Known rows, with every way that one mark hangs from another:
k640(k518(k620 k804)): [ 60.5   1.9   9.0   2.2  16.3   0.6 -18.2  -0.7 -27.9 -19.0  -5.6  -7.7
   4.3  23.1  -4.7   3.5 -19.4  -5.4  27.2  16.8  14.2   2.6  37.8  50.9
 -22.3]
k640(k518(k620 k804(k588))): [ 58.9  26.1 -12.7  -4.5  30.4  27.2 -18.2   0.8 -21.5 -19.6   6.9 -26.2
 -15.4  15.9  25.1  12.3  -2.6 -24.0  29.2  26.4  13.3  17.8  55.2  18.2
  -8.7]
k915(k276 k918): [ 69.4 -21.9  -0.9   8.9  -5.2 -20.6   0.5  -1.5 -18.1 -26.3  -4.5  -6.9
 -25.9  34.9 -36.8 -35.5  16.3  27.3   8.1   6.9  41.3 -15.2   2.6  35.2
  30.7]
k640(k518(k620 k804(k588(k467)))): [ 20.7  14.4  -8.1   4.2  23.8  17.9  -6.9  17.7 -19.7 -20.4  19.5 -12.2
  -5.7   5.6  32.2   4.0   2.5 -52.8  22.6  12.9   3.0  29.8  51.6  -0.6
 -11.7]
k588(k467): [ 20.5   7.2  -2.4  15.6  -6.2   5.4  10.7  36.3   5.0 -14.5   2.6  18.9
  14.5   7.9 -43.7 -27.3   6.5  -6.6  12.1   5.5  22.0 -18.1  -6.1  15.1
  -5.4]
k307(k918): [ 67.2   9.2  -8.4  -4.9   2.5 -13.2   6.3  12.8 -11.9 -14.2   1.6 -17.9
  28.6  26.0 -36.9 -39.8   3.0  43.6  37.7  10.3  26.1 -28.0   1.0  41.8
  10.0]
k467(k276(k915) k588(k620 k640)): [-56.7  21.2  14.7   9.9 -17.0   4.9  -2.2 -17.6  28.4  41.1 -20.2  27.5
 -15.7  -9.1  -2.8  37.4  10.8  46.7 -10.3 -19.5 -24.4   3.2 -45.5 -13.2
  28.4]
k804(k588(k620 k640(k518))): [-10.7  16.4 -10.5   8.3  -4.1  26.9 -14.8 -25.6  18.1  28.4  12.3   4.4
   1.4   1.6  25.9  62.7  34.6  -1.5  25.1  38.0  11.9  -1.4  11.0   4.4
   3.5]
k518(k804(k588)): [ 54.0  57.7 -25.7   6.5  20.0  49.9  -0.7  15.7  -2.9 -17.8  -7.5 -32.5
 -13.7  24.4  -5.7  -7.6   6.5   0.6  31.7   8.5  23.6 -12.1  31.8  13.8
   6.9]
k133(k276(k915(k918)) k708(k529)): [ -3.9  20.4  25.6 -37.9  55.7 -10.7   8.8  -8.3 -10.1 -28.7 -13.4 -47.9
  11.0  -9.2 -52.6 -60.2 -20.4  -2.0 -65.5  -3.5  -5.5  -4.1   0.9 -45.2
 -32.7]
k467(k276(k915(k918)) k588(k620 k640)): [-49.2  -5.1  31.5  -6.5 -11.6 -14.7  -9.5 -35.2  25.4  22.9 -12.2  22.7
 -34.1   2.5   6.7  24.6   7.6  46.2   4.9 -20.8  -6.4   2.1 -37.7 -13.9
  51.7]
k708(k529): [ 53.7  28.8 -13.6  16.9   5.7  24.1  13.3  25.2   3.8  -6.8 -18.7  -7.3
  11.0  23.6 -44.5 -38.7  -1.0  17.8 -11.1  15.8   7.5 -34.3 -13.9  18.5
 -37.5]
k588(k467 k620 k640): [-39.1   7.7  11.7  32.1 -21.9   1.1  -0.9  -4.7  17.2  34.7  -4.4  30.6
  32.6  15.8 -13.8  31.7  29.2  13.0  29.7  -0.9  15.4 -26.7 -15.0  25.8
   0.4]
k133(k708(k529 k915(k276 k918))): [ 38.4 -20.4   4.1   9.5  37.1   1.2  28.4   9.4 -18.7 -16.4 -25.9 -36.9
  -6.2  27.7 -12.7 -42.6 -16.3   3.8 -62.7  -7.6   3.7  -6.3  -5.4 -20.9
 -22.1]
k307(k708 k918(k915)): [ 26.3  11.7 -42.1 -19.9 -26.5 -34.0  18.7  23.0 -33.7   1.7   5.7 -15.3
  47.2  18.5  -0.2 -72.7  -6.1  27.6   4.7  -5.8  -6.7 -25.7  -8.2  51.3
 -26.0]
k804(k588(k467(k276(k915(k918))) k640(k518))): [-64.4 -43.9   6.7 -24.9  -9.9 -19.2   0.8 -11.6  14.7   5.3  39.2  10.5
 -25.7 -53.9  30.6   8.4  16.5 -43.2  -7.8 -14.0 -12.2  38.2  -2.8 -57.1
  27.5]
k915(k918): [ 64.8  -4.8  11.9  -8.0   3.9  -7.9  -7.5   3.4  -1.4 -28.3  -1.3  -0.7
 -15.4  32.1 -41.6 -33.7  -1.1  21.7  31.5  16.1  46.1 -27.9   3.5  35.4
  19.0]
k708(k529(k918(k915))): [ 30.4   5.9 -30.5 -10.9  -5.6  -0.2   7.8  40.9   9.6 -29.0  -8.1   3.3
  26.1  -5.1 -12.2 -48.5 -19.3   7.5 -23.5  28.0  -0.5 -45.3 -23.9   7.9
 -51.5]
k467(k276 k588(k640(k518(k620)))): [ -7.5 -14.5  24.4  19.6   0.4  -7.7 -11.5 -25.3  10.0  18.6 -10.1  29.8
 -26.2  -6.0  12.3  31.1  -3.1  13.5 -11.6  22.0  -4.5  21.3  -2.5   3.3
  15.1]
k467(k276(k915) k588(k620 k640(k518))): [-64.2 -10.9  14.4  -0.7 -15.1  -5.8  -5.6 -22.5  25.9  34.1  -0.3  36.1
 -14.1 -28.5   9.8  53.9   3.3  22.6 -23.0  -4.8 -33.7  22.3 -38.4 -23.6
  18.0]
k133(k708): [ 43.2  19.7  18.3  -5.5  25.7   8.8  -4.1  12.7   0.7 -16.8 -31.5 -18.1
  21.8   5.2 -59.0 -13.2  -7.8  -0.8 -26.4  11.9  27.8 -16.5   3.8  12.5
 -15.0]
k518(k804(k588(k467(k276) k620 k640))): [-46.0  32.8  -5.9  29.2 -21.6  39.4   3.6  -6.5  12.6  37.1  -8.4   8.5
   4.9   9.1  26.4  46.2  20.9  -4.3  31.4 -16.5   0.4  -3.9   0.8 -14.2
  16.9]
k915(k276): [ 63.1   4.7 -18.6  25.1 -13.1  -2.0   9.2  17.7 -12.1 -11.4 -12.9  -3.9
  -6.4  23.6 -47.2 -22.1  16.3  27.6  -7.7   9.7  24.4 -13.8  -5.6  35.8
   6.7]
k529(k918): [ 74.9   5.1  -4.2  -0.5  -3.1  -2.9 -11.1  16.9  24.2 -40.6  -2.8  -3.3
  22.1  12.8 -44.7 -21.2   1.2  23.0  20.2  40.1  33.5 -52.9  -6.0  30.5
   9.5]
k276(k915): [ 26.3  18.8  -5.4 -12.6   0.9  -3.3  -1.1  22.9   3.3 -13.1  -2.8  -8.4
   3.6  -7.8 -46.4 -24.0   0.6  20.7   3.4  -7.3   5.0 -12.1 -11.7  18.7
  -4.5]

Rows:
[ -3.7   8.6  32.3 -45.0  44.5 -23.7  -5.2 -14.7 -13.4 -35.6  -3.5 -36.8
   4.7 -11.1 -58.1 -41.7 -17.7   4.8 -36.8  -0.8  20.8   1.2  10.4 -29.1
   2.6]	k133(k276(k915(k918)) k708)
[  5.6  -1.8   6.4  13.0   2.8   9.1 -12.6 -22.1  -0.4   7.6   0.4   4.7
  19.0   3.4  -2.5  31.6  -8.2   0.3  22.2   5.6  12.1 -15.2  19.2  37.1
 -16.6]	k588(k640(k518(k804)))
[ 15.4   2.2  -7.2   6.5   3.9  16.5  -0.7  20.8 -18.4 -11.5  10.1  -0.5
 -15.7  -5.4  28.1   4.0  -7.3 -47.7   8.8   5.4  -2.8  36.7  34.0 -15.5
  -2.1]	k640(k518(k620 k804(k588(k467(k276)))))
[-55.4 -45.4  20.9 -23.3  -2.7 -36.0 -11.8 -19.2   0.7   9.0  31.7   2.4
 -29.8 -42.0  49.2  11.8  15.9 -45.0   0.3 -10.8 -12.0  50.3  16.6 -40.3
  27.7]	k804(k588(k467(k276(k915(k918))) k640(k518(k620))))
[-81.9 -39.3   9.5 -22.6 -21.0 -19.0  -4.7 -20.9  16.9  23.4  33.2  18.1
 -18.0 -35.8  40.2  38.6  24.3 -28.9   3.9 -12.4 -14.6  34.7 -11.3 -50.4
  31.8]	k804(k588(k467(k276(k915(k918))) k620 k640(k518)))
[-76.7  30.6  -5.6   7.5 -17.3  22.0   3.1  -4.4  11.7  40.8  -1.3  -0.1
   3.8 -18.5  30.6  40.2  18.8  -8.8  16.1 -42.5 -24.4  13.3  -5.9 -30.3
  16.9]	k518(k804(k588(k467(k276(k915)) k620 k640)))
[-61.5   5.0  12.3   1.0  -5.6   6.6  -8.1 -30.2  13.2  32.0  -9.5  24.2
 -11.4 -18.0  21.2  59.1 -13.0  19.2  -8.6 -23.5 -37.8  20.9 -22.7 -13.9
  11.5]	k467(k276(k915) k588(k620 k640(k518(k804))))
[-50.8 -57.0  40.8 -14.8  -5.7 -49.8 -13.6 -28.4 -16.3   6.3  13.6  11.8
  -5.3 -22.4  31.2   7.8 -19.7 -28.0  13.3 -41.3 -14.2  32.1  16.5  -1.8
  10.0]	k588(k467(k276(k915(k918))) k640(k518(k620 k804)))
[ 22.6  31.9  -7.3  18.2   3.1  28.4   4.4  25.7 -15.0  -7.3  -6.5  -9.1
 -15.5  14.4  12.6 -10.0   0.2 -22.4  23.2  -9.4   6.2  17.1  26.5  -6.3
   8.8]	k518(k620 k804(k588(k467(k276))))
[-42.3 -27.4  28.4 -19.2   9.0 -15.3  -9.8 -37.4   8.5   0.0   6.9  10.8
 -39.2 -22.6  22.4  15.1 -24.5   6.1  -5.7 -29.8 -17.8  26.0  -5.6 -25.0
  31.0]	k467(k276(k915(k918)) k588(k640(k518(k804))))
[ 30.1  12.6 -47.2  -7.4 -23.6  -9.5  14.6  31.7   7.4 -18.6  -9.1  -8.6
  47.2   6.7  -4.1 -72.2 -12.0   1.9 -38.0  20.4 -21.4 -54.5 -24.2  21.6
 -58.7]	k307(k708(k529(k918(k915))))
[-76.3 -50.3  28.2 -14.1 -24.2 -32.8  -9.1 -29.2   3.3  20.9  12.2  25.8
   9.4 -17.8  21.3  35.5 -10.9 -14.9  15.6 -39.8 -20.5  14.8 -10.3 -10.6
  11.0]	k588(k467(k276(k915(k918))) k620 k640(k518(k804)))
[-64.0 -18.6   2.2  -8.4  -6.5 -14.9  -2.1  -1.8   4.8  23.5  25.3   7.2
  -9.8 -53.9  41.8  24.4  17.9 -43.6 -11.4  -6.8 -28.4  49.3   8.2 -39.4
   5.4]	k804(k588(k467(k276(k915)) k640(k518(k620))))
[ 54.5   2.9 -57.7  32.0  -8.5 -13.3  51.8  12.6 -31.8  13.9  -2.5 -48.5
  39.4  52.4   6.3 -80.6   4.0  44.3 -26.6 -16.2 -36.1 -26.0 -11.9  20.0
 -28.3]	k307(k708(k529 k915(k276)) k918)
[ 38.8 -19.6 -32.8  -2.0 -25.1 -23.8   3.5  34.2  -8.7 -32.1  -2.9   9.7
   8.2  -5.7 -13.5 -31.4  -1.5  15.5 -20.9  23.7  18.5 -26.8 -18.1  26.9
  -7.2]	k529(k918(k915(k276)))
[-36.4 -19.5   0.8 -31.8  -6.4   2.3  -1.6   4.6  -6.4 -12.4  26.7  -0.7
 -22.3 -15.8  32.8  13.5  -2.7 -39.1  10.7 -21.6 -18.8  38.4   5.1 -43.6
  19.6]	k640(k518(k804(k588(k467(k276(k915(k918))) k620))))
[ 52.8 -18.4 -20.0  26.1  10.8   5.9  32.8  17.4 -16.1 -11.9  -3.9 -19.1
 -25.5  43.0  -6.1 -50.9  -7.7  27.2 -19.3  -5.0   6.3 -19.6 -10.7   0.9
  -8.9]	k708(k529 k915(k276 k918))
[  3.9  11.4 -14.4   4.9   7.5  22.8  -8.7 -15.0  17.3  11.0  17.6  -4.3
  -8.1 -15.8  16.4  33.2  26.7 -15.9  11.6  34.7  13.4   2.7  20.3  -3.4
   2.4]	k804(k588(k640(k518)))
[-38.0  -3.2  24.4   1.7  13.0 -10.4 -12.8 -29.4  -2.9  18.2  -8.3  10.0
 -24.4 -23.3  29.9  31.9 -21.0   8.0 -11.8 -24.5 -32.5  36.8   5.0  -6.8
   6.9]	k467(k276(k915) k588(k640(k518(k620 k804))))
[-31.9   6.3  11.5  25.8  -8.4  25.6  -7.1 -31.5  15.3  27.3 -16.4  33.3
  -9.4   8.5  16.9  62.5  -9.5  22.4   5.0   2.5 -13.8   2.8 -13.2   1.8
  13.2]	k467(k276 k588(k620 k640(k518(k804))))
[-10.3   7.2 -16.3   5.9 -13.4  36.7   7.4  18.1  -1.8   0.5  10.2  14.0
  -1.9  -0.4  19.0  31.5   1.3 -35.7  12.2   5.5  -9.3  20.1   6.7 -23.7
  -0.1]	k640(k518(k804(k588(k467(k276) k620))))
[ 16.6   7.2  -7.3 -26.2  20.2  -0.3   5.0  33.0   7.1 -31.5 -30.5 -14.2
  42.0 -21.0 -18.3 -40.0 -28.2 -18.0 -66.2  22.1  -4.2 -34.2 -17.7 -12.8
 -63.7]	k133(k708(k529(k918(k915))))
[-44.6  -8.6  11.5  22.3 -11.9   3.2  -9.5 -17.7   5.6  27.2   8.1  27.8
  37.5   6.3  13.0  54.2   4.6 -16.1  30.1  -2.9  -0.1  -7.4   7.8  22.8
 -20.9]	k588(k467 k620 k640(k518(k804)))
